Every row comes from one small tree of marks. The marks that hang from a mark follow it in brackets, in the order of their numbers. Every link used is in the known rows. Which tree was each row made from?
Known rows:
J84{J464 J548{J571 J860}}: [-13.6  -8.8 -11.0 -17.0  -8.6  27.0   3.2  -0.7   9.2  19.5  24.1 -13.3
  26.8   6.2  -2.0  -9.3  -3.4   9.1   2.9  18.2  -2.2  -1.3  27.4  43.4
  -4.6   1.0 -22.5  -4.1  -4.8   9.8 -35.9   3.9  29.0  -5.0]
J84{J464{J548{J571}}}: [ 10.9  15.1   4.1 -17.3 -15.8  29.1  18.5   5.6  -9.8  -6.5   8.6 -11.8
  11.1  40.0  -0.6 -43.1 -27.3  25.7   6.4   2.0   1.4  -5.8   6.7   0.7
   7.6  38.9 -13.1  -8.7  -2.7   8.9 -20.6   7.6  10.0  16.0]
J464{J548{J84 J860}}: [ -7.9  12.2   3.2  -2.9  10.9  29.5  12.1  17.2  -8.4   7.9 -17.0  -9.3
 -18.2   9.6  -1.5   1.1  -5.7   5.4  10.0 -18.4   5.3 -38.7  19.3  -0.9
  -0.2  18.7 -15.1  -2.3  20.8  20.9  13.9   8.6  20.3   2.4]
J571{J84{J548{J464 J960}}}: [ 12.7   8.7 -28.8 -13.0  -4.4 -23.5 -10.1  25.8  41.4  31.5   6.6  49.6
   3.9  -2.8   6.8 -24.5   4.7  -4.1 -17.9  22.3   2.6   6.2  -3.7  37.1
   9.0  28.9  -2.5  -3.7  -4.0  -7.5 -18.9  12.8 -11.9  -7.6]
J548{J84 J464 J571 J860 J960}: [ -8.7  -6.8   5.8   5.7  24.9 -24.8  19.4 -47.1 -21.7 -21.9   6.7  -4.6
 -31.8 -26.1 -64.9  49.6  31.0 -18.0 -13.6 -21.1  29.2  20.8  18.5   9.3
  39.3  -9.5  21.2 -20.5   7.9 -37.5  -4.6 -10.4   3.5 -31.9]
J464{J548{J84 J960}}: [-11.2  22.1   2.2 -13.3 -11.3   9.6  -9.6  22.1 -22.3 -27.5 -18.5   2.9
 -23.7   7.3 -10.4 -37.3   1.4  20.2 -15.4  -7.1   6.6 -13.1 -25.5 -28.5
   4.0  36.7   6.5   7.6   9.6   2.0  13.1  -4.6  -0.4  22.2]
J509{J548{J84 J960}}: [ -6.3   1.1  18.5  16.2  -8.3 -14.7 -11.8  20.2  -2.7 -33.8   5.4 -25.8
   0.0  -8.4  20.4  -4.0  16.4   5.9 -17.9  -0.6   8.8   0.9 -19.3 -57.0
  -5.1 -12.3   5.8  12.5  -9.2  -2.0   7.6 -17.4 -21.3  16.9]
J571{J84{J464 J548{J960}}}: [ -7.0  -1.6 -21.0 -28.6 -32.4   7.3 -29.4  32.8  39.0  31.2  11.9  35.0
  34.5  14.0  23.4 -62.3 -12.3   7.7 -12.3  38.9  -9.3  11.0 -17.1  45.1
 -14.5  36.5  -0.5   3.5 -21.1   1.7 -22.3  13.9  -1.2   0.2]
J860{J548}: [ -4.9   5.8   4.4  17.4  -9.0  19.3 -26.0  31.5   6.5  12.3  -1.3  15.6
  23.0  26.9  50.1  -5.6 -18.6  13.7  14.1  -1.5 -50.9 -29.9 -29.1 -28.4
 -27.4 -12.5 -28.1  14.9  19.9  13.8  21.8   7.4  -2.8  21.1]
J464{J548{J84 J571 J860 J960}}: [-22.9  25.4  12.8 -16.1   6.5   8.2  20.0 -21.8 -50.2 -28.3 -19.0 -26.4
 -49.1 -20.1 -52.2   2.2   8.7  13.7  -8.5 -13.8  29.1  10.5  -9.5  -9.0
  15.8   8.3  23.8   0.0   6.3   1.7  17.9  -9.5  14.1   5.5]
J860{J548{J464 J960}}: [ 28.4  -2.7 -20.9   4.7   3.3 -18.0 -36.6  -4.7  -4.6  -7.1  -2.4  40.8
  -9.3  14.7  30.0  17.9   4.1  -4.8   4.1 -10.1 -28.6  -7.6 -28.2 -22.1
 -19.4   2.4   2.6   4.8  23.9 -14.5  24.8  14.3 -15.1  20.6]
J509{J548{J571{J84} J860 J960}}: [  1.6  -5.2  15.4  19.4   8.3 -11.9  16.8  -9.7 -10.7  10.8  -6.8 -26.1
  -4.2 -43.4  -1.4   7.7  -7.5  -9.8   3.0  -2.3  20.4  24.7 -14.5 -19.6
 -13.8 -34.2  28.3  10.2 -28.2   5.3  24.9 -10.7 -24.3 -11.4]
J548{J960}: [ -5.6 -14.7  -3.2  30.1 -13.5  -2.0 -28.8  24.2 -26.8 -14.0 -17.7  28.5
  22.3  -0.9  21.7 -27.7  -4.5  -8.3  -0.8  -1.6 -22.7 -17.3 -18.1 -51.6
  -8.9   1.4  -4.3  15.6  -2.2  -5.9  13.5  -7.2 -27.6  14.6]
J860{J548{J960}}: [ -0.8  -0.4  -5.0  10.4 -15.2  -0.3 -46.5  13.6 -18.4 -10.7 -12.2  22.1
   1.9  12.9  37.5  -4.9  -8.4   9.3   7.6   4.2 -41.3 -11.8 -54.0 -41.4
 -38.8  -7.9   0.6  20.8   8.7   5.9  38.8   4.0 -15.3  32.5]
J571{J84}: [-10.5   0.5  11.9  32.2  -9.0  14.0   5.3  43.7  30.5  44.4  -6.3  26.7
  42.1  12.3  29.1 -34.6 -22.9  -2.1   8.6   2.1 -25.3 -20.4  -1.5   2.3
  10.2  10.4 -26.2   0.9  -7.4   3.8  -1.5  -0.5 -12.4 -22.9]
J960{J548{J84 J860}}: [-17.4   1.6  10.7   7.4  11.0  17.8   9.5   7.9  19.7  -0.4 -32.4  -5.9
   2.9  15.0   3.0  33.1   7.9 -10.0  18.2 -11.3 -16.9 -40.6  37.5   2.2
  12.5 -23.5 -41.9  -0.3  20.2  30.9 -22.3 -16.7  32.7  -6.5]
J464{J548{J571}}: [ -3.1  30.1   8.2   8.6  -5.5  25.3  26.6  20.3 -23.5 -13.2  -9.1 -10.9
  -1.7  14.5  -3.7 -40.6 -22.6  30.0  -1.5  -2.3  -3.2 -17.7  -5.9 -26.5
  15.7  21.9 -21.1   5.7   4.6  14.8  -1.4   0.9   1.1  15.0]

Write each row's tree:
[  0.3 -12.3 -30.4 -22.3 -32.9  11.7 -43.2  30.0   8.5  -5.6  11.1  26.6
  30.0  17.1  26.7 -52.0   3.1   8.1 -11.8  27.5 -17.2  -2.5  -8.6   7.5
 -23.0  27.8 -10.1  15.2  -6.1   1.2 -27.1   6.0  -4.2  25.9]  J84{J464 J548{J960}}
[ 17.1   9.7  -2.9   4.6   0.6 -24.7 -12.6 -29.3 -12.3 -21.5   7.4  18.9
 -19.4   3.6 -13.7  25.7  10.2  12.7  -4.1 -10.4 -11.8  19.2 -32.0 -12.9
   1.2  -6.5  12.7  -2.5  14.3 -22.9  13.5   2.7 -13.3  15.0]  J860{J548{J464 J571 J960}}
[ 15.0  -7.9  10.1   9.1  25.2 -36.5  23.5 -39.2  -9.6 -33.7  17.5 -39.3
 -33.3 -33.7 -31.3  60.5  40.3 -10.4 -13.2 -16.9  39.7  28.7  20.4 -16.5
  16.3 -29.5  25.8 -14.4  -6.6 -23.2  -1.3 -10.9  -4.6 -12.5]  J509{J548{J84 J464 J571 J860 J960}}
[-16.0   3.1  33.7  23.4  13.5   1.6  35.5  -4.5   2.1 -13.8  17.1 -59.5
  -4.3 -20.2 -14.2  37.3  14.9   7.8  -4.0  -5.3  16.5  -1.5  21.9 -19.9
   8.1 -37.0  -9.4  -0.4  -1.1   6.3  -5.9 -18.0   3.1 -11.7]  J509{J548{J84 J571 J860}}
[ 49.9 -14.4 -14.2  28.6   9.7 -40.5 -17.5   7.9  -5.5 -21.7   7.1   6.7
   3.6  -3.9  42.9   6.8   9.7 -17.9  -2.0  -7.8   4.0  -6.7   6.1 -58.1
 -11.9  -3.9   3.7   6.9  -4.9 -11.1   7.4  -1.6 -40.1  16.5]  J509{J548{J464 J960}}
[ 23.0 -15.2 -18.1 -35.1 -10.3  18.7 -18.6   0.7  -7.9  29.6 -17.1  20.8
  -0.1  10.1  19.4 -32.2 -31.0 -14.9  27.0  -3.1   7.3  -2.4  -0.6  31.3
 -19.6  35.5  26.7  -6.5 -12.0   8.5  20.6  23.7   3.0   4.2]  J571{J84{J464{J548{J860 J960}}}}
[-35.9  26.1  28.9  -5.3 -16.1   2.3  -5.9 -21.8 -16.3 -30.0   3.4 -11.5
 -23.7  -0.1 -35.1  10.3  14.8  37.0 -20.8   1.4  -8.7  25.0 -54.6 -12.1
  -1.3 -14.7  15.0   3.0  10.8 -15.5  20.0 -12.0   5.9  14.3]  J860{J548{J84 J571 J960}}
[-18.1 -14.9   8.0 -14.2 -21.2   6.6 -27.0  -3.3   2.9 -18.7  10.7  14.6
  25.2  23.4  -5.4 -21.4   4.1  -2.6 -12.3   4.8  -2.5   9.4 -10.9  -3.5
   7.4  25.2  -0.7 -10.5  -7.9 -25.6 -15.0  -3.7   0.9   3.7]  J548{J84{J464} J960}
[-26.7 -18.3   3.6  12.6   5.4   2.7 -15.7  -1.3 -23.4  -6.6 -18.4   9.0
  -4.6 -16.5 -11.0  19.6  13.9 -22.1  -4.8 -13.4   0.6 -12.0   0.2 -16.9
  -3.5  -9.9   9.9   1.6   6.0 -11.7  17.9  -8.9  -2.7 -10.4]  J548{J84 J860 J960}
[ 14.4 -22.1   9.0  -5.3  -1.6  -7.3   7.6 -21.8  -1.3  11.2  12.0 -31.0
  10.8 -19.8   8.4  -1.7 -10.8 -11.9  11.0   8.8  26.8  40.8  -1.8  10.7
 -15.2 -18.9  33.7  -4.6 -34.6  -3.3   6.3   2.8 -11.7 -11.5]  J509{J548{J571{J84{J464}} J860 J960}}
[-11.5  -4.2   9.2 -33.3 -24.4  13.5 -47.4 -10.3   9.3 -14.9  13.3  10.6
   0.4  37.0   9.1  -5.7   0.5  21.6  -0.5   8.5 -20.6  12.0 -44.9   8.9
 -22.0  10.2  10.2  -3.0  11.3 -17.6   7.8   4.6  15.0  20.6]  J860{J548{J84{J464} J960}}
[-40.4   0.2  20.6  13.8   7.4  -1.2  12.1 -31.1 -33.8 -24.3  -7.6 -17.1
 -17.5 -26.1 -55.7  21.4  22.6  -7.0 -14.6 -10.8  13.1  12.5  -3.7 -11.2
  18.5 -20.0  18.9  -4.9   0.3 -19.4  10.6 -20.6   1.5 -22.0]  J548{J84 J571 J860 J960}
[  3.9  20.6 -18.8   2.5   5.3  -3.2  21.7  13.9  27.0   4.5  26.9   6.7
   8.7   9.0 -16.0  -6.9  13.0  21.9 -20.9  16.7  -0.5  -7.6  26.7  20.6
  30.7  11.2 -32.7  -6.7  10.1  -0.7 -46.0   0.9   7.5  -4.7]  J84{J548{J464 J571}}
[-17.3  -2.8 -26.0  -8.8  -7.7   1.9 -18.3  31.1  14.2  39.7 -12.5  27.8
   7.1 -28.2  13.6 -19.9  -3.9 -10.0  -1.6  21.4 -10.2  -3.5  -7.6  28.3
 -21.1   1.3   5.9  18.0  -6.4  19.3   9.3   8.3  -3.9 -10.5]  J571{J84{J548{J860 J960}}}
[ -9.4 -16.6  25.6  -2.5   4.6   9.6  26.8 -24.6   9.9 -10.5  32.5 -62.8
  10.2   5.7  -5.8  27.9  13.0   6.2   4.2   0.7  24.6  12.3  30.3   9.4
   3.8 -19.4  -8.6 -15.4  -6.3  -4.5 -25.9  -9.8  17.6  -6.8]  J509{J548{J84{J464} J571 J860}}
[ 34.6 -16.9 -19.0  14.2  27.7  -2.2  10.2  -0.1  14.8   7.9 -27.5  25.5
   4.8  19.3  25.0  38.8  -0.8 -41.7  34.6 -21.9 -19.4 -47.8  64.4   5.9
  11.9 -17.2 -44.9  -4.9  25.4  23.9 -21.4   3.7  16.1  -5.5]  J960{J548{J464 J860}}
[ 28.3 -19.4  -2.0  20.5  33.4 -18.3  17.3  -4.0  20.6   2.1  15.6 -26.6
  -0.5  -6.1  18.5  53.2  20.2 -23.9   9.2 -20.6  18.3 -17.1  48.8  -8.3
   8.9 -18.6 -14.7 -12.5  11.8   0.0  -6.2   3.5   0.0 -18.9]  J509{J548{J84 J464 J860}}
[ 16.5   3.9 -40.5  -4.8  -4.1 -20.4 -24.6  23.5  13.1  -3.0   3.9  38.8
   2.9   4.3  15.0 -15.1  15.3  -1.2 -22.8  14.3  -4.2 -10.9   4.7  -5.0
   1.3  19.3  -9.5   7.9   6.3  -8.0 -19.9  11.6 -11.2  12.2]  J84{J548{J464 J960}}
[ -1.5 -10.0  15.5 -11.9  -0.2  22.3  35.0 -20.2  34.4  34.4 -16.2  -4.0
  26.3  21.6  -3.0   1.7 -27.3 -11.9  28.5   1.4  -8.5   4.1  39.1  58.0
  16.2 -13.7 -20.8 -15.0  -9.3  22.0 -37.0  -3.3  34.4 -22.9]  J960{J548{J571{J84{J464}} J860}}
[-14.6  -2.7  27.4  16.2   7.4 -15.8  11.6 -24.2 -24.9 -36.8   6.3 -53.3
 -21.3 -36.3 -26.5  33.6  22.9   2.9 -12.6  -4.6  25.9  23.6  -3.5 -31.7
   1.5 -37.3  23.0   4.7  -7.7  -6.4  11.2 -20.5  -8.0  -2.4]  J509{J548{J84 J571 J860 J960}}
[ -8.3   7.1  14.5 -28.9 -26.7   6.0 -14.3 -17.7  12.5  13.2  11.6  10.3
   9.9  22.1  -9.5 -18.8 -22.7  23.6   1.0  18.6 -13.7  41.9 -52.0  30.4
 -13.1   7.4  21.3  -5.8 -16.5 -16.8  11.1   9.5   5.4   3.8]  J860{J548{J571{J84{J464}} J960}}
[ 32.5  -8.0   0.4  17.3  26.3 -36.5  25.8 -28.8   3.3  11.8   7.2 -15.3
 -17.4 -32.4  -8.2  36.0   4.8 -20.4   2.7  -9.4  30.0  32.8  12.8  -1.8
   6.8 -24.9  31.3 -10.1 -18.5 -13.6  11.9  -1.3 -21.4 -23.3]  J509{J548{J464 J571{J84} J860 J960}}
[  3.2 -29.2 -34.2 -21.3 -15.7  11.3 -42.1  11.6  -5.7   9.7   5.8  19.3
  19.7   0.7  27.2 -18.2   1.0 -10.7   7.5  21.8  -8.1  -9.2  12.9  21.9
 -27.9   8.0   0.6  12.5  -3.1   7.8  -8.0  12.0   8.1  15.2]  J84{J464 J548{J860 J960}}
[ -4.2  19.2   3.2  -8.7   5.3   7.1  22.3  -9.3 -33.4  15.3 -27.3  -0.6
 -30.7 -27.7 -28.9 -20.8 -24.7   1.5   6.4  -5.9  19.6  13.7 -17.2   9.7
   5.7   8.6  31.0   5.2 -13.8  11.6  32.2   5.4  -3.0  -8.8]  J464{J548{J571{J84} J860 J960}}
[ -5.7  23.8  12.6   0.0  13.8  25.0  41.8   4.4  -2.4  38.4 -15.3  -6.2
 -14.1  -8.6 -16.4 -19.8 -30.5  10.2  15.6  -5.6  10.9  -7.5   8.2  26.1
  11.9  13.2   0.8  -3.3  -4.9  21.7  15.7   8.5  10.0 -16.3]  J464{J548{J571{J84} J860}}
[  5.3  -1.0 -31.5  -7.9  15.2 -21.4   7.2 -17.5 -11.0  -5.8   8.5  11.7
 -18.8 -30.4 -27.5  20.2  21.5  -9.2 -19.5   7.3  12.8   7.3  20.8  19.7
   7.1  -2.7   6.4  -0.2   9.6  -8.3 -13.0   3.7  -1.4  -4.3]  J84{J548{J464 J571 J860 J960}}
[ 15.1   5.2   2.7  10.0  27.7 -12.5  51.6 -18.0  34.2  33.3 -21.0   9.5
  -1.9   1.5 -23.8  39.3  -9.8 -23.7  23.7 -16.2   0.8  -6.2  51.1  51.2
  41.7 -22.8 -19.7 -19.5   4.6  12.9 -28.6  -4.9  20.2 -36.4]  J960{J548{J464 J571{J84} J860}}
[ 24.6  -0.8   9.8  20.9  13.1 -20.7  16.9  16.6  35.5 -10.8  26.1 -20.9
   6.5  16.6  23.7  29.5  19.2  -0.5  -4.6 -10.7  12.0 -13.2  29.4 -24.6
  21.7   1.4 -26.2 -11.7   9.8  -6.7 -24.4  -2.6  -8.7  -0.4]  J509{J548{J84 J464}}
[ 28.5 -18.6 -28.4 -22.3  -1.6  20.0 -25.4  -6.5 -37.1  -7.3 -17.6  12.4
  -5.8  12.4  24.7 -22.9 -17.6 -14.0  22.7  -9.6   0.0 -12.0   5.9  -7.5
 -27.1  28.1  17.3   3.9  -2.3   6.4  17.1  20.0   2.8  24.3]  J84{J464{J548{J860 J960}}}
[-25.5  26.2  27.5   5.8 -10.2  19.4  18.7  10.4  24.7  35.7   6.1   3.7
  12.0  12.9   1.1 -11.4 -28.2  31.8   3.5   7.3 -31.1   5.5 -44.1  16.8
   0.6  -9.3 -11.4  -1.9  -1.0   5.0  15.7   3.9   5.3  -7.9]  J860{J548{J571{J84}}}
